Each row was made from one path, in order. Every step used is in the known rows, and no mark comes twice. Write each row's path.
Known rows
lekaguk -> rutov -> gizog -> sovo -> kuviro -> gisi: [-31  -2  16 -21  15 -77  13  10  -2 -10  21  -7  -2   6  48  19   3   5
 -13 -30  67  16  19  -6 -13 -11  -7  -7]
gisi -> gizog -> rutov: [-11 -29  -2 -33 -28   1  15  13 -20 -16 -13  17  22  16 -11 -23 -40  32
 -58 -27  12   5   5  17  26  46 -10  23]
gigub -> rutov: [  5  53  17 -13 -38  38 -23  -4  37  15  13 -24 -32  11  14  51 -63 -27
 -14  27  12  13  -3  -6 -15 -20  20 -10]
paped -> gigub -> rutov -> lekaguk: [  3  58   4 -42 -24  37 -11  20  40  19  23  -1 -31  20  -3  -5 -16   0
 -15   9 -18  10  41  22 -67  -3  29  -4]
paped -> gizog -> sovo -> kuviro -> gisi -> kavafil -> foga: [  8  -5  37  46   4 -46   6  29 -25   1 -33 -36  10  53  25 -11   4 -25
  59 -14 -46  21  25 -17 -37 -15  27 -40]
foga -> kavafil -> gisi: [ 22 -13 -21  76  42  45 -24 -25   8  -2  67  22  33  10 -22  12 -39   9
 -19  22  -9   9  21   9  47 -39  33  53]
kavafil -> gisi -> gizog -> rutov -> gigub: [ 33 -43 -13 -36  61   9 -14 -39 -30 -16 -15  48  43   3 -31 -11 -35  34
 -45  13  -6  -1 -11  13  38   2  22  63]
sovo -> gizog: [ -8  -3   6   1  30 -14  27 -10   0  -1 -34 -26 -34 -18  22  37  16   1
   7  -8  27  -4 -12 -15 -14  31   0  25]
kavafil -> foga -> gigub -> paped: [ 34  10 -44  -4 -23  52 -41 -22  23  -4  -6 -24  28  12 -27  15  -3  10
 -22  16  -7 -10   6 -10  15 -37  39  67]
paped -> gizog: [ -5   6  41  43  -9 -20 -23  25  12  -2 -10   1 -25  33  37  -5 -17  -4
  51  -8 -31  -7   8 -19 -37   3  14  -5]
sovo -> kuviro -> gisi -> kavafil -> foga -> gigub -> paped: [  4   0  -7  18 -25  20 -15   2 -24 -28  29 -67 -10  30 -24  40  37 -32
  17   0  -7 -18  -3 -16   7 -38  10 -23]
foga -> gigub: [ -8  28 -12  27 -20  39 -11  -8  30 -13  41 -10 -24  16 -16   9   3  19
  -4 -18 -15  -4 -16  -2  16 -10  21  48]
gigub -> paped -> gizog -> gisi -> kavafil -> foga: [  0  34  34  33 -24  10 -18  13 -16  28 -28   3  12   0  -1 -21  27 -35
  46   1 -29 -26   5  -7 -19  -8 -28 -26]
lekaguk -> rutov: [-59   9  -1   3  -2 -50 -29  17  38 -30  31  19  -7  -6  33  22 -26  -3
  -2 -11  21 -29  32 -20 -16   3   9  41]
gizog -> sovo -> kuviro -> gisi -> kavafil: [ -8   2   7   8   8 -44  21  13 -38  -9 -31 -25  16  63  -7  -1  21 -24
   9 -17 -17  44   6 -14 -17 -17   7 -66]
foga -> kavafil -> gisi -> gizog: [ 25 -23 -28  62  29  42 -12 -14  -2  -1  68  22  48  -1 -37  13 -51   6
 -41   8   1  10  24  20  62 -20  29  63]
lekaguk -> rutov -> gizog -> sovo -> kuviro -> gisi -> kavafil: [-34 -10   9  -9   8 -77  16  22   4  -8  29  -2  -1   0  36  12   3  -5
  -5 -33  53  12  20  -6  -2  -5 -15  -3]
gigub -> rutov -> pilav: [  9  46  -6 -38 -22  35 -27 -27  34  44  25 -16 -39  14  -5  54 -70  -1
   7  27  -3   4   1   7 -11 -23 -16 -18]
kavafil -> foga -> gigub -> paped -> gizog -> sovo -> kuviro: [ 39  15 -15  10 -13  26 -31 -20   1  -2 -24 -54  37  30 -14   8  12  -4
   4   4 -22   8  18  -8  -7 -46  46  53]
gizog -> rutov -> pilav: [-18 -19   1 -29  17   6  -5 -43 -10   6  -8  22 -11  49  10 -38 -26  79
   7   3 -27  -6   7  14   0  10 -45  -2]
lekaguk -> rutov -> gizog -> sovo -> kuviro -> gisi -> kavafil -> foga: [-20 -20  -5 -14   9 -70   8  17   5 -10  19  -9  13  -6  32  15  -5  -2
 -13 -23  51  12  29  -7   1 -13   1   9]
kuviro -> gisi -> kavafil -> foga -> gigub: [ -8 -21 -47  23 -19  31  15  24   7  -9  54   8 -16  13 -31  16 -11   1
   4  10  -8 -33  -4 -20  44  -5  13 -37]
gizog -> rutov -> gigub: [  4 -37   7 -24   1  21   2 -45   2 -23 -34  23  -7  42  21 -57  11  74
  -9  39 -18 -16 -45   8  -4  17 -26   2]
lekaguk -> rutov -> gigub: [-33 -15 -17 -18  -2 -37 -27 -11  47 -30  16  28 -11 -10  26   6   4  18
   5  24  15 -48 -17 -13 -16   8  -8  38]
lekaguk -> rutov -> pilav: [-55   4 -23 -24  12 -53 -32  -7  34  -1  43  28 -15  -2  13  26 -33  24
  19 -11   6 -38  35  -7 -13   1 -27  34]
paped -> gigub -> rutov: [  9  61  23 -25 -25  44  -1  29  46   1  19 -13 -33  30   1  -5 -27 -15
 -11  -8  -4  11  55   4 -66  -2  39   8]
kuviro -> sovo -> gizog -> paped -> gigub: [-22 -10  17 -33  44 -42  64  21  -4  -2 -16   7 -36 -56  45  10  19  -4
 -20 -61  63  79   8 -14  -2  37  16 -17]
gigub -> paped -> gizog -> sovo -> kuviro: [ -4  49  65  22 -14 -23 -10   5 -17  23 -49 -16  11  75  19 -13  49 -34
  48 -21 -11  14  -2  -9 -45 -18 -29 -25]
sovo -> gizog -> gisi -> kavafil -> foga: [ -3 -14 -14  17  32  -5  38  -3 -33  10 -36 -30 -13 -94  -3  15  11 -18
  12   3  -7 -20   5  -8   2  34   2  -6]
gisi -> gizog -> paped -> gigub: [-20   2   2 -46 -17 -10  17  42 -15 -16 -20  37  28 -44 -31 -23 -16 -16
 -50 -42   9  16  26  25   6  59   5   2]
foga -> kavafil -> gisi -> gizog -> rutov -> gigub -> paped: [ 31 -27 -15  48  29  55   0 -38  -7   6  53  27  53  15 -34 -14 -19  25
 -36  22   1  -1  -2  33  62 -16   0  61]

Which path is each row?
[ 30   1  15 -14 -13   5  -8 -29  16  19 -56  24   0  52   2 -36  63  14
  37  41 -16 -19 -74   0 -29   0 -45 -21] => rutov -> gigub -> paped -> gizog -> sovo
[ 37 -12   4 -34  10 -34  17   2 -10  25 -40  16   5  30  19 -19   2  28
 -35 -21  50  74 -21   6   0  -4 -18 -27] => rutov -> gizog -> sovo
[ 43 -13  13 -34  10 -39   8  -4 -27  12 -43 -21   7  33  20  -5  17  14
 -30 -23  46  77 -19   5 -11 -19 -12 -28] => rutov -> gizog -> sovo -> kuviro
[-25  34  44 -19  43  -7  51  -5  -5   4 -40 -21 -29 -66  27  16  23 -26
  11 -18  24  11  16  10 -34  47   7   3] => sovo -> gizog -> paped -> gigub -> rutov
[ 28  -2  22 -14 -10   3   0 -30  -5   9 -43  -2  -7  59   4 -20  78   7
  42  40  -7 -24 -75  -3 -30 -11 -42 -48] => rutov -> gigub -> paped -> gizog -> sovo -> kuviro -> gisi
[  5  18  21  52 -11  13  -3  13 -10  31  17 -22 -17 -48  -1 -11 -32 -17
  68   4 -73 -26  25   5 -14  -5   6 -28] => paped -> gizog -> gisi -> kavafil -> foga -> gigub -> rutov -> pilav
[  0 -34 -21 -12  31 -30  54  19 -18   9 -11 -11 -25 -81  26  21  -3  -4
 -22 -37  45  59   4 -24  22  21  19 -22] => kuviro -> sovo -> gizog -> gisi -> kavafil -> foga
[-23  -7 -15   1   0 -34  -4  11  13  -6  45   3   2 -75  20   5 -15   7
 -15 -18  36 -17  27   3  15  -4   0  34] => lekaguk -> rutov -> gizog -> gisi -> kavafil -> foga -> gigub
[-23   6  -5  -2  -6 -28  -2   7  11   3  39   3   8 -66  17   2   1  -1
 -12 -20  40 -22  23   5  14  -7 -16  33] => lekaguk -> rutov -> gizog -> gisi -> kavafil -> foga -> gigub -> paped
[-34   6  15  -6  -9 -39 -23  -8  43 -13   9  23  -9   7  34  -1  29   5
  31  17  15 -56 -18 -10 -27   4 -28  32] => lekaguk -> rutov -> gigub -> paped -> gizog
[  3 -18  21 -27  -7  28   3 -51  -1  -9 -41  24  -1  54  18 -61  34  63
  -3  34  -9 -20 -52  11  -4  12 -48   1] => gizog -> rutov -> gigub -> paped
[ 30  -5 -15 -34 -23  30 -25 -38  27   6 -39  31  -7  36 -15 -19  58  21
   6  52   2 -32 -84  -3  -9  -1 -48  -7] => rutov -> gigub -> paped
[ 13 -10  17 -39  13 -17  -1  -4 -11   9 -28  32  -4 -47  23 -10   6  13
 -31 -13  54  47 -31  14  17  14 -27 -29] => rutov -> gizog -> paped
[-29  57  42 -28   6  13   5  16  10  -7 -17  24  -4 -46   8 -21  -7 -33
  -3 -11  -9  23  34  18 -35  23  18 -30] => gizog -> paped -> gigub -> rutov
[  2 -22  54  28   1  -6  -1 -11   2  -8 -28   5 -21  47  51 -51   4  43
  53  16 -42 -18 -19   0 -34  17  -8  -4] => paped -> gizog -> rutov -> gigub
[ 19 -38 -64  22 -31  19 -37  29  35 -11  -5  19  20  -7 -40  -8 -35 -17
  -1  17 -48 -13  14 -21  29   0  15  37] => gisi -> kavafil -> foga
[ -9 -13  -2  17 -17  -4 -14  16 -26 -36  25 -49 -25  30 -12  39  21 -31
  18  -1  -7 -11  -4 -21  -3 -22   6 -48] => sovo -> kuviro -> gisi -> kavafil
[ 27  -8  15  -1 -18   5   4 -20   2  12 -37   4  -6  53  -7 -28  77  -3
  50  37 -21 -28 -74  -2 -20  -4 -50 -45] => rutov -> gigub -> paped -> gizog -> sovo -> kuviro -> gisi -> kavafil
[-38  -6   1  -3   1 -52  -2  21   8  -5  36  20  -8 -67  30   2 -15  -1
 -10 -20  41 -16  21   0   5   8 -19   7] => lekaguk -> rutov -> gizog -> gisi -> kavafil
[ 21  -8 -53  31 -43  49 -26  17  48   1  26  -8   8 -15 -43   6 -39 -21
   0  13 -49 -12  10  -8  39 -12  26  54] => gisi -> kavafil -> foga -> gigub -> rutov
[ 56   9 -41 -17 -26  61 -32 -25  32   5  11 -46   9 -12 -10  36 -45  13
 -37  26  11  14   7  -1  19 -43  58  62] => kavafil -> foga -> gigub -> rutov -> gizog
[-20   1 -18  33 -11   8  -1  26 -31   2   2  24  -1 -78 -32 -25 -14 -25
   9   7 -51 -21   7  -4  11  16 -13 -61] => gizog -> gisi -> kavafil
[  3  12  14  -5  11 -47  -3  -1 -32 -12 -58 -30  26  62   4  -3  15 -17
  -1 -16 -18  60   9 -11 -35 -22  17 -32] => gizog -> sovo -> kuviro
[ 17 -11 -36  49 -39  35 -25  23  38   4  14   0  15   1 -39 -15  -6 -21
  27  -1 -57 -22  10 -10  30  -8   8  55] => gisi -> kavafil -> foga -> gigub -> paped -> gizog
[-34  -2  -1 -33  -6  -2  46  39 -32 -15  27  30  -7 -11 -18   6  -6  -4
 -31 -24  36 -11   6   6  18  40   2 -75] => kuviro -> gisi -> gizog -> paped -> gigub
[-20  34  56  11 -18   0 -17 -11  -9  30 -26  15  -2  60  30 -31  39  10
  39   0 -18 -15 -16   9 -30  -3 -49 -15] => gigub -> paped -> gizog -> rutov -> lekaguk
[  5 -13 -17  19 -19  14 -16   7 -22 -38  33 -68 -14  22 -21  42  21 -24
  13   2 -13 -14   2 -19   8 -34  25 -21] => sovo -> kuviro -> gisi -> kavafil -> foga -> gigub
[ 15   3 -16  36  32  48  -4 -16  -4  19  73  25  48 -32 -35   5 -45  -3
 -42  15  -9  19  33  48  45 -15  31  44] => foga -> kavafil -> gisi -> gizog -> paped -> gigub -> rutov -> lekaguk
[ 17  -7 -32  47 -30  20 -11  24  28  11  -2   2  28  13 -38 -26  -3 -22
  26  -7 -61  -4  12  -8  26  -9   8  42] => gisi -> kavafil -> foga -> gigub -> paped -> gizog -> sovo
[ 19   7  -4  48  31  53   4  -9   1   6  71  18  46 -25 -33   6 -51 -13
 -39   3   1  20  43  36  45 -15  38  52] => foga -> kavafil -> gisi -> gizog -> paped -> gigub -> rutov
[  -5    9  -16   10   22   15   38  -18  -26   33   -8  -44  -23 -107
   -8   30    9  -14    9   15  -16  -19   -6   14    7   22    2   -2] => sovo -> gizog -> gisi -> kavafil -> foga -> gigub -> rutov -> lekaguk
[-29  17  34 -16  51 -19  49  -1 -13  -7 -47  -8 -23 -62  23   2  39 -15
  13 -25  19   7  16   5 -31  54   3   7] => sovo -> gizog -> paped -> gigub
[ 29 -17 -17 -26  66 -21 -10 -12 -35   0 -24  47  59  10 -40   6 -43  -1
 -46 -13  -5  33  13   4  30  -7  39  45] => kavafil -> gisi -> gizog -> sovo
[-30  32  31 -32  44 -13  43 -11  -9  16 -38 -14 -29 -73  25  16  29 -17
   8  -6  14  11   6  22 -35  47  -1  -6] => sovo -> gizog -> paped -> gigub -> rutov -> lekaguk
[  2 -13 -40  23 -10  16 -14  19 -30   0 -11  14  19 -87 -37 -22 -25 -21
  -1  21 -52 -23  19  -8  16   4   8 -43] => gizog -> gisi -> kavafil -> foga
[-16 -21  -1 -36 -20  16  48   2 -34  -5  19  20  -8  39 -11  -4   8  32
 -31   3  42 -31 -37   7  31  30 -32 -64] => kuviro -> gisi -> gizog -> rutov -> gigub -> paped
[ 30  -4  10 -12 -21  20 -22 -29  24  12 -40  22 -13  41   3 -25  59  16
  37  47 -12 -37 -78  -3 -23   1 -45 -11] => rutov -> gigub -> paped -> gizog
[-15  -9  12 -20 -11 -17  -2  11 -54 -40   6 -49  -4   3  -9  45  17 -30
 -13 -13  22   1  -4  -5   1  -5  11 -56] => sovo -> kuviro -> gisi -> gizog -> paped
[-28 -15 -24  24 -17  10  21  36   2  -8  49  29 -32  24 -20  12  -8  -7
  12   3  -2 -30 -15 -23  32  10 -13 -70] => kuviro -> gisi -> kavafil
[ 48 -22  -8 -19   4 -17  23  -1 -24  14 -13 -32  10  23   0  -3  20  13
 -25 -22  39  62 -15   7  17 -25  -2 -23] => rutov -> gizog -> sovo -> kuviro -> gisi -> kavafil -> foga -> gigub
